What can hang from each mark:
zibobe: tifuf
voto: dufu fita
lofu: dufu fita meno zalako
tirobi: meno
dufu: lofu
meno: kovi lofu peker pidem poki tifuf tirobi voto
fita: lofu peker voto
tifuf: meno zibobe
poki: meno zalako
kovi: meno zalako
peker: meno

Each row was made from one small tree. Brackets hold a mark, then the marks that hang from it, in alphabetical order. Every link used is in the known rows. Write each row's tree.
In the rows, zero is written as 128.
Known rows:
[lofu dufu [meno peker pidem tifuf tirobi]]: [137 131 131 150 147 111 114 111 122  79 100 138 140 157 142 125 144 111
 137 149 120 130 150 125 112 121 111 135 124 185 171 121 134 134  93]
[voto dufu [fita [lofu [meno kovi pidem tirobi] zalako]]]: [190 126 141 137 158 121 137 109 123 103 131 130 128 162 121 108 117 106
 143 158 111 136 119 127 147 146 143 159 131 144 164 131 130 149 100]
[tifuf [meno [kovi zalako] [lofu [fita voto]]] zibobe]: [109 123 117 177  99 148 129 141 113 156 141 164 112 131 125 121 110 147
 148 146 150 114 179 111 114 141 138 120  74 103 128 117 139 177 145]
[dufu [lofu [fita [peker meno]]]]: [ 56 121 139 127 133 158 152 115 122 156 128 121 105 116 104 193 127 154
 117  84 106 171 145 151 147  90 117  95  85 102 132 130 119 120 156]
[poki meno]: [ 59 129 139 112 115 110 140 125 125 157 130 107 121  86 117 152 127 135
 132 110 129 152 122 122 116 123 112  98 130  84 103 122 144 102 128]
[tirobi [meno peker pidem poki tifuf]]: [165 131 121 155 125 101 108 131 145 108 111 132 131 116 184 109 148 128
 133 110 128 112 114 131 107 112 136 135 114 167 105 126 111  65 134]
[meno kovi [lofu dufu zalako] peker pidem [tifuf zibobe]]: [158 114 130 176 121 118  94 131 120 105 137 147 133 155 152 101 152 109
 131 112 162  86 158 140 157 137 100 173  97 182 189  78 128 114  99]
[dufu [lofu [fita [peker [meno poki voto]]] zalako]]: [111 131 124 109 157 166 133 131 133 122 161 134 117 164 130 169 138 139
 103  80 106 150 119 161 173 105 109 119 110 129 169 133 112 146 157]
[dufu lofu]: [ 49 117 151 118 112 124 143 115 123 165 131 114 105  83 105 204 133 128
 129 107 117 142 127 137 119  82 118 108 132  87  82 103 127 113 146]
[poki [meno kovi] zalako]: [ 84 133 139 123 130  98 125 122 137 138 132 110 122 117  93 132 114 119
 124 138 142 126 106 117 123 153 108 132 139  86 145 128 153 102 128]
[fita [lofu zalako] peker [voto dufu]]: [ 90 125 116 126 176 192 138 125 135 170 123  97 130 131 115 136 132 137
 104  93 129 131 161 138 149 107 193 118 130 116 121 162 101 119 127]
[voto dufu fita]: [114 124 157 110  74 108 154 138 122 173 117  91 156  99  95 128 114 137
 138 115 102 145 105 141 130 133 121 112 161  93  86 121 135 101 117]
[voto dufu [fita lofu [peker meno]]]: [141 124 124 128 132 163 164 125 130 157 114 101 146  93  97 124 118 158
 110  96 101 166 126 159 153 130 150 112 149 102 103 156  99 111 139]
[voto [dufu [lofu [meno peker tifuf] zalako]] fita]: [155 132 167 186 134 106 131 117 124 110 131 109 145 136 114 162 128 135
 127 107  94 115 132 170 171 154 112 124 181 146 162 124 116  90 105]
[dufu [lofu [meno pidem]]]: [ 84 120 146 129 145 115 127 110 114 133 131 132  92 107 117 204 153 126
 135 123 118 159 136 119 110 101 117 113  86 115 118 108 129 117 134]
[kovi meno zalako]: [ 61 122 140 116  95 116 128 138  93 172 117 111 119 103 126 155 137 133
 117 105 122 145 128 119  93 110 121  99 138  17  70 148 112 121 140]
[zibobe [tifuf [meno pidem]]]: [ 93 123 137  97 102 110 118 117 122 164 111 133 122  76 120 152 143 139
 115 142 165 146 150 118 155 110 125 107 100  92  88 130 145 126 120]
[kovi meno]: [ 59 125 137  87  91 112 138 132 101 170 113 102 117  97 107 153 134 139
 124 107 125 149 125 121 112 110 124  96 128  56  76 135 128 113 135]
[meno pidem]: [ 81 116 141 102 107 118 122 123 120 161 122 119 106 100 122 147 145 120
 123 119 132 153 126 116 105  94 120 117  90 100  88 112 138 107 129]
[voto dufu [fita peker]]: [118 123 148 107 101 148 158 137 122 175 111  88 149 101  95 124 112 148
 130 108 101 139 120 139 127 132 148 112 160 100 100 142 124 101 121]
[lofu fita [meno kovi poki voto] zalako]: [111 143 139 105 145 113 117 130 119 130 165 140 114 202 138 104 129 122
 134 150 135 120 103 125 147 130 113 142 105 142 200 119 159 135 120]
[tifuf [meno [lofu fita] peker tirobi [voto dufu]] zibobe]: [183 137 108 120  69 157 154 143 134  85 116 157 156 160 117 120  97 136
 149 142 118 115 147 136 128 158 113 123 112 171 146  98 124 216 121]
[tirobi [meno kovi tifuf [voto [fita lofu]]]]: [160 142 130 153 133  95 130 106 148 141 135 124 136 105 158  82 105 138
 138 138 141 104  96 132 134 121 168 143 168 145 107 144 129  55 152]
[fita [peker [meno kovi pidem poki tirobi]] voto]: [196 123  89 107 179 176 121 133 136 101 121 138 114 123 149 110 119 125
 132 155 128 142 129 116 117 128 145 155  96 194 121 163 125 170 145]
[voto dufu]: [ 84 120 148 104  83 114 144 133 120 172 112 100 150 105 105 144 128 129
 128 116 120 145 113 132 118 112 118 114 132  93  81 113 132 104 117]
[tirobi [meno pidem]]: [ 87 123 134 121 104 103 127 123 128 162 111 123 115 113 152 145 140 133
 135 102 134 160 121 113 100  96 137 114  97 105  85 117 129  69 136]
[lofu [fita peker] [meno pidem tirobi] zalako]: [ 83 123 137 121 161 159 131 114 116 120 130 137  86 200 129 138 134 120
 128 119 111 157 163 109 134 109 142 107  72 124 192 136 140 156 107]
[voto [dufu [lofu [meno pidem poki tifuf]]] [fita peker]]: [205 122 144 157 157 123 132 129 128  92 130 120 147 104 125 145 145 136
 141 123  82 117 115 133 134 149 144 136 122 169 135 141 104 108 123]
[fita [lofu dufu [meno kovi poki tifuf]] peker voto]: [128 138 101 156 222 157 119 116 134 119 126 131 141 136 138  91 142 139
 133 158 140  94 158 119 129 120 194 151 123 192 174 162 121 121 127]
[lofu [meno kovi pidem tifuf tirobi] zalako]: [144 118 145 158 151  95 104 103 119  98 137 145 102 166 148 114 133  95
 132 167 139 121 132 104 138 124 114 150 110 156 160 122 156 127  95]
[tifuf [meno peker pidem tirobi [voto dufu fita]] zibobe]: [244 134 111 107  70 159 146 123 128  89 101 150 159 122 118 122  88 136
 145 148 105 125 136 131 119 168 120 139 154 164 120 121 123 204 111]
[tirobi meno]: [ 55 128 137 125  92 104 143 124 128 179 111 115 120 112 141 149 127 141
 135  98 131 152 122 123 108  96 138 101 138  85  80 115 131  68 137]

Which tree is each row?
[103 144 120 107 183 165 142 122 136 136 147 107 148 142 119 119 125 140
 115  87 119 134 137 152 163 137 155 122 183 109 190 155 115 120 128] -> [poki [meno [voto [fita [lofu dufu zalako] peker]]]]
[138 119 133  98 123 113 115 130 123 139 135 129 111 108 139 116 141 112
 140 154 138 122  97 113 104 105 118 158  87 135 105 112 142 118 134] -> [meno kovi pidem poki]
[102 123 136 169 112  96 124 151 123 159 135 135 119 124 171 119 131 126
 143 128 149 122 111 121  91 119 133 139 130  88  93 118 120  76 153] -> [tirobi [meno [kovi zalako] lofu]]
[146 132  83  87 175 182 147 127 142  96 123 140 153 145 136 120 131 126
 110 122 112 148 123 145 134 105 140 141 159 155 142 145  96 188 145] -> [fita [lofu dufu] [peker [meno poki tirobi voto]]]
[252 135 135 121 124  82 120 124 142  71 134 120 178 106 145  77  95 107
 157 170 116 111  75 117 130 182 108 163 145 195 136 147 148 120 111] -> [poki [meno kovi pidem tifuf tirobi [voto dufu fita]]]
[134 130 105  97  76 146 143 126 123 141 132 158 129 107 120 140 119 144
 129 137 134 123 133 118 116 127 119 119 139 105  91 101 134 187 134] -> [tifuf [meno poki voto] zibobe]
[ 30 128 150 126 128 110 130 124 105 161 127 120 132 178 110 154 150 125
 119 109 129 157 150 134 147 114 110 112 145  93 175 105 147 115  92] -> [lofu dufu meno zalako]
[114 133 118 104 169 134 120 110 127 128 137 138  99 126 131 134 151 123
 116 140 140 152 127 110 106 106 147 122  91 130 128 133 125 127 139] -> [fita [lofu [meno pidem voto]]]
[151 135 125 150 144 119 126 124 133  81 119 135 122 138 146 115 129 118
 138 155 110 107 128 128 111 128 121 126 161 170 134 124 128 147 115] -> [lofu [meno peker poki tifuf tirobi]]
[ 55 130 122 126 176 172 148 105 122 161 122 121  87 117 110 148 140 145
 116 123 129 146 159 120 113  96 180 101 120  94 125 145 114 119 137] -> [fita [lofu meno] peker]
[134 126 118 137 159 158 110 151 144  96 138 129 101 185 141 115 137 108
 135 111 127 128 162 137 137 122 134 122  74 188 174 126 126 161 131] -> [meno [lofu [fita voto] zalako] peker pidem tirobi]
[178 123 118 108 132 106 108 148 127 110 152 142 119 122 141 105 145 117
 119 150 159 151  92 131 128 137  88 158  80 172 119 118 138 116 151] -> [peker [meno kovi lofu pidem voto]]
[ 96 126 123 107 134 172 141 138 129 176 105  90 143 105 109 135 119 146
 125 111 125 137 145 124 116 120 172 110 127 130  94 158 120 112 127] -> [fita peker [voto dufu]]
[ 64 127 105 118 181 197 140 116 139 176 120 106  97  92 115 137 128 147
 114 109 137 134 168 122 114  87 203 104 120 114  95 164 108 122 154] -> [fita lofu peker voto]
[164 129 124 120 131 153 127 136 114 149 125 124 155 128 144 114 112 136
 104 140 138 142  98 135 116 138 112 151 141 111 117 167 113 118 136] -> [fita [peker [meno [kovi zalako] [voto dufu]]]]
[105 134 157 126 143 120 134 120 122 138 159 122 109 145 110 180 126 133
 125 111 108 141 120 146 154 133 116 115 178 109 153 121 133 123 132] -> [dufu [lofu [meno [voto fita]] zalako]]
[122 125 128 132 134 135 120 164 137 119 151 121 110 149 138 121 156 116
 119 105 131 107 122 158 138 123 112 134 144 135 136 102 111 127 133] -> [meno [lofu zalako] peker poki]
[119 126 112 129  75 167 155 107 121 127  98 152 110 111 113 159  96 142
 136 138 124 127 174 126 111 121 123 111 153 111 101 103 131 203 119] -> [tifuf [meno peker tirobi] zibobe]
[ 85 136 134 107 104 131 129 118 127 164 101 124 125  82 118 150 125 154
 112 139 163 124 156 145 157 115 126 102 150 100 103 135 137 125 123] -> [zibobe [tifuf [meno peker]]]
[219 133 122 146 118 137 117 112 128  77 124 150 118 135 145 104 107 127
 145 139 116 112 141 118 123 165 122 130 152 186 155 120 131 162 111] -> [lofu [meno peker pidem [tifuf zibobe] tirobi [voto fita]]]
[146 139 136  77  94 103 125 123 125 158 114 124 173  94 121 120 108 139
 125 179 176 112 107 129 166 142 121 142 145 129 107 140 152 127 114] -> [zibobe [tifuf [meno kovi [voto dufu]]]]
[196 143 109 143 140 101  91 137 167  76 119 135 143 155 165  94 143 116
 110 116 132  96  91 128 111 145 129 148 141 171 139 141 111  76 142] -> [tirobi [meno peker pidem [poki zalako] tifuf voto]]
[ 81 129 141 155 123  85 117 121 147 123 132 109 135 108  97 130 130 120
 109 113 129 123 117 120 134 152 105 104 149  86 127 133 142  86 121] -> [poki [meno tifuf] zalako]
[133 125 119 110 151 155 117 168 115 127 127 103 137 168 120 114 153 138
 124  81 121 140 155 126 149 150 162 110  42 138 158 166 105 124 128] -> [kovi [meno [lofu [fita peker [voto dufu]] zalako] pidem]]
[110 126 133 178 133 133 117 103 118 126 139 150 105 185 135 113  99 126
 150 138 139 108 179 103 164 140 137 121 102 158 192 117 162 164  98] -> [lofu [fita voto] [meno kovi [tifuf zibobe] tirobi] zalako]
[199 140 110 107 141 108  86 144 140  66 122 122 141 141 131  97 149 112
  98 125 125  93  94 126 117 157 115 142 131 142 135 162 106 122 140] -> [kovi [meno peker pidem [poki zalako] tifuf voto]]
[128 127 127 124 134 104 139 141 136 102 143 126 119 108 132 120 115 109
 159 155 139 123 110 118 112 145 108 139 129 141 124 110 146 142 133] -> [poki [meno kovi lofu tirobi]]
[180 128 102 124  92 150 133 124 116 111 134 181 128 129 149 124  93 119
 143 181 134  98 123 104  91 136 116 156 162 103 101 116 130 232 134] -> [tifuf [meno [kovi zalako] poki tirobi voto] zibobe]
[129 139 138 164 144  98 107 116 147 102 126 112 132 117 113 108 113 119
 118 143 144  92 114 131 131 162 108 141 152 132 164 142 146  80 123] -> [poki [meno kovi peker tifuf] zalako]
[ 65 122 135 135 104 111 138 144 118 140 133 138 144 158 100 145 154 124
 117 123 137 143 156 145 152 118 105 119 135 102 142  98 138 142 111] -> [tifuf [meno [lofu dufu zalako]]]
[207 118  92 154 104 116 116 156 158  56 149 160 143 149 124 102 130 107
 109 115 126 110 105 131 152 178  82 136 162 155 126  97 112 189 138] -> [peker [meno lofu [poki zalako] [tifuf zibobe] tirobi voto]]
[237 137 113  98 122 117 125 131 151  68 136 155 139 154 101  90  99 104
 132 199 112 108  85 113 115 169 120 169 161 152 139 142 148 198 136] -> [tifuf [meno kovi pidem [poki zalako] tirobi [voto fita]]]
[141 124 130 191 124  68 110 160 131 117 135 145 170 142 189  86 151 115
 148 131 141  90 104 130 110 126 121 164 145 136 126 110 113  75 135] -> [tirobi [meno [kovi zalako] [lofu dufu] poki tifuf]]
[186 117 118 166 108 114 100 155 126 114 167 160 132 115 171  84 135 111
 136 142 155  68 105 116 110 145 110 163 136 133 107 100 116 145 144] -> [meno [kovi zalako] lofu poki [tifuf zibobe] voto]
